Each row was made from one small tree. The marks that hang from a mark follow it in brackets, in alphabetical order. Every link used is in the known rows. Write each row's tree.
Known rows
M[L[V[J]]]: [ 10  -6  45 -44  20   5 -21 -37  49 -38  14   2  -1 -18 -17  28 -11 -20
  47   3  -5 -10   6  11  11]
E[V[F]]: [ -9  -5   5  -4  -2  -3 -41 -20  48 -29  42  35 -38 -22 -11  -5  -3   7
  19 -15 -14  -3  19  13   6]
E[V[J Y[B]]]: [-14 -28  30 -36 -15  10 -16 -13  46  -9  36  29 -27  -8 -28  -7  -1   1
  38 -22 -29  -5   7  29  -5]
L[M V[E F J]]: [ 24 -30  27 -29  18   2  -7  -9  62 -15  15  26  -5 -16 -17  43  -4  -3
  42  30 -11 -42  -7   3  -1]
F[V[J Y[B Z]]]: [ 17 -45  32 -22 -40 -15  -1   6  44   1   8 -10 -19   9 -28 -12   4 -21
  47 -26 -19 -19   3  34  -6]
U[T]: [ -1 -15  15  -5 -28  -8 -44 -33  31 -44  11  14 -16 -13  -4 -13   9  -4
  35 -43  21  35  31   6   8]
E[V[F J]]: [ -9 -12  15 -14   7  -2 -35 -11  57 -18  46  28 -36 -14 -21  11  -8  -1
  31  -3 -22  -8  12  23  -3]
L[M V[E J Y]]: [ 29 -47  49 -38   5  14   6 -10  64 -13  -1  24  -4 -26 -21  40   3 -13
  51  23 -11 -30  -6   9   6]
V[E F J Y[B]]: [  2 -36  16 -28  -9   2   5   9  55   6  24  28 -19  -4 -25  14  -1 -14
  42  -4 -22 -24   6   8  -5]
Q[Z]: [ -3 -21  40  -2 -27 -10 -25 -33  28 -45  13   8 -31 -25   1   0   8  -9
  34 -29  22  11   7  32   3]
L[M V[J Y]]: [ 24 -37  62 -40  -2   9  -5 -18  61 -20   8  11 -16 -24 -11  24  -4  -7
  46  14 -19 -17   2  14   3]
E[V]: [ -6 -10  18 -13  -7   4 -40 -37  43 -41  33  27 -28 -27 -11  -5   1   4
  33 -28  -1  11  17  21   6]
U[B T]: [-13 -19   2 -10 -40   4 -47 -24  28 -53  16  22  -9  -1   8  -5   9  12
  33 -54  20  51  39  -1   7]
L[V[E J Y]]: [ 21 -37  39 -35   8  16  -4   1  50 -22   5  11 -13 -29 -21  31   3 -19
  44  10 -10 -15  -5   5  13]
L[M V[F]]: [ 14 -13  29 -21   2  -4 -24 -25  53 -35  23  19 -18 -24   2  13  -4   8
  25   7 -10 -24   6  -1   6]
Y[B V[E J] Z]: [ 24 -23  25 -21 -14   5   2   4  39 -28  12  -3  -1  24 -28   4   8   3
  55 -42   7 -11 -16  31 -22]
E[V[Y]]: [ -2 -23  30 -13 -15  13 -27 -20  51 -26  26  32 -37 -33 -14  -8   1   0
  29 -21 -12  10  20  17  14]
E[V[Y[B Z]]]: [ -4 -26  24 -15 -35   7  -7  -7  31 -16  20  20 -44  -4 -17 -27  17   9
  31 -48 -19  -7   9  22   6]
V[Y]: [  9 -28  39 -19 -23   6 -18 -24  48 -29  15  13 -30 -31  -2  -6   1 -12
  38 -24  -2  20  21  10  13]
Y[B Z]: [  5 -17  22 -20 -38  -4 -13 -23  20 -33  14  -4 -25   5   0 -20  18   5
  42 -56   5   1   4  15  -5]
M[L[V[E J]]]: [ 14 -17  34 -43  29  11  -9 -29  52 -30   2  17  10 -20 -25  43  -5 -27
  54  13   4 -23   2   3  12]
K[M[L[V]]]: [  3  -2  51 -39  13  10 -17 -55  42 -49   0  23   5 -36  -4  19 -17  -7
  45   1  -3 -14  21 -16  24]
M[L]: [  4  -6  33 -24  -1  -1 -25 -55  49 -38  12  18  -7 -22  -7   8  -5 -19
  48 -21  12  10  26  10  10]
L[M V]: [ 20 -17  41 -30  -4   3 -24 -42  45 -46  13  13  -9 -28   3  14   4   9
  36  -5   2  -8   2   6   5]
Y[B V[J] Z]: [ 20 -12  35 -23 -20   0 -11  -1  36 -35  23 -15 -12  27 -18 -12   2   8
  48 -51   0   1 -13  38 -24]

Write each row's tree
[ 22 -23  17 -19  10   2 -12 -19  56 -27  13  33  -9 -26  -7  28   2   3
  32  16  -2 -35   1  -6   8] : L[M V[E F]]
[ -4 -25  27 -15   1   3 -23   4  65  -4  38  31 -46 -19 -28   5  -8  -7
  28   4 -34 -10  17  22   5] : E[V[F J Y]]
[  5   7  24 -24  19   0 -27 -28  51 -39  19  16 -14 -25 -10  13 -10 -12
  25   6  -7 -18  18  -6  21] : M[L[V[F]]]
[-15 -23  19 -25 -22   9 -22 -23  39 -21  32  36 -30 -17 -16 -20   3  11
  27 -36 -20   1  16  19   3] : E[V[Y[B]]]
[ 22  -9   6   0   7   3 -21  -3  57 -37  25  23  -7 -10 -14   8  -8   2
  30 -17   9  -1   5  12  -3] : Y[V[E F]]
[ 14  -9  25 -31  21  11 -15 -38  45 -41  -1  23   7 -31 -15  28  -1 -18
  43   3  13 -15   9  -7  23] : M[L[V[E]]]
[ 11 -46   5 -20 -26  -6  -8 -11  48  -6   8  24   4 -16 -24  -7   2 -18
  37 -16  -2 -15  10  18   6] : F[V[E Y[B]]]
[ 10 -34  44 -30 -36   2   5   1  37 -10  13  -6 -32   8 -14  -8  13 -10
  51 -37 -18  -4   3  23  -7] : V[J Y[B Z]]
[ 22 -31  53 -30 -11  10  -9 -25  54 -32   5  16 -17 -36  -3  10   2   2
  35   1  -9 -10   8   4  12] : L[M V[Y]]
[ 25 -42  29  -6 -13  -1  11  25  57   5   5  12 -40  -7 -25  18   9 -27
  49  -3 -15 -22   4   7   9] : V[E F J Y[Z]]
[ 13 -10  23 -32  34   3 -10 -13  60 -18  12  23  -2 -16 -27  43 -12 -24
  42  25  -9 -37   5  -3  11] : M[L[V[E F J]]]
[ 35 -51  19   1 -32  -9   0   5  51  -8 -14   6 -18 -19 -24   0  10 -30
  46 -16   4 -13  10  18  19] : F[V[E Y[Z]]]
[  4 -34  17 -23 -34 -11 -19 -18  46 -13  16   9  -8 -16 -17 -21  -3 -11
  29 -25  -9  -3  18  25   3] : F[V[Y[B]]]
[ -2 -33  35 -24 -27   7  -4   2  39  -5  23  13 -41   5 -28 -13  10   0
  43 -36 -27 -12   1  30  -5] : E[V[J Y[B Z]]]
[  8 -22  73 -51  15  17   0 -31  58 -24  -5  20  -2 -33 -20  31 -22 -23
  53  20 -25 -23  19  -7  22] : K[M[L[V[J Y]]]]
[ 10  -5  11 -22  25   3 -14 -21  52 -29   9  29  -3 -25 -16  28  -6 -16
  32  14  -1 -30  12 -14  23] : M[L[V[E F]]]
[ 24 -36  54 -19 -27   2  -1   1  47 -17   5  -8 -40  -7 -13   4  11 -21
  55 -25 -12   4   8  21   5] : V[J Y[Z]]
[ 16 -46  34 -27 -29   5  17   7  41   1   1   6 -22   6 -23   5  16 -16
  59 -30 -10 -19  -4  17  -3] : V[E J Y[B Z]]
[  7  -6  36 -24  13   7 -12 -13  57 -24  10  21 -24 -32 -14  11 -11 -17
  23  11 -18 -19  23  -7  26] : M[L[V[F Y]]]
[ 23 -18  14 -11 -21   5  -2  -4  31 -38   8   3  -4  15 -16 -12  12  10
  44 -56  15  -3  -9  20 -10] : Y[B V[E] Z]
[ 13 -17  23 -22  22  11   1  -6  62 -17   1  32 -13 -35 -24  23  -7 -24
  30  19 -11 -31  17 -17  31] : M[L[V[E F Y]]]
[  7 -31  31 -21 -28  -7   5  18  44   3  22   0 -42  11 -17 -10   7  -9
  39 -25 -29 -20   4  15  -6] : V[F J Y[B Z]]
[ -7 -19  17 -21 -24  -1 -12  -7  45 -11  30  23 -31 -10  -6 -18  -1   1
  25 -26 -21  -6  19   4   1] : V[F Y[B]]
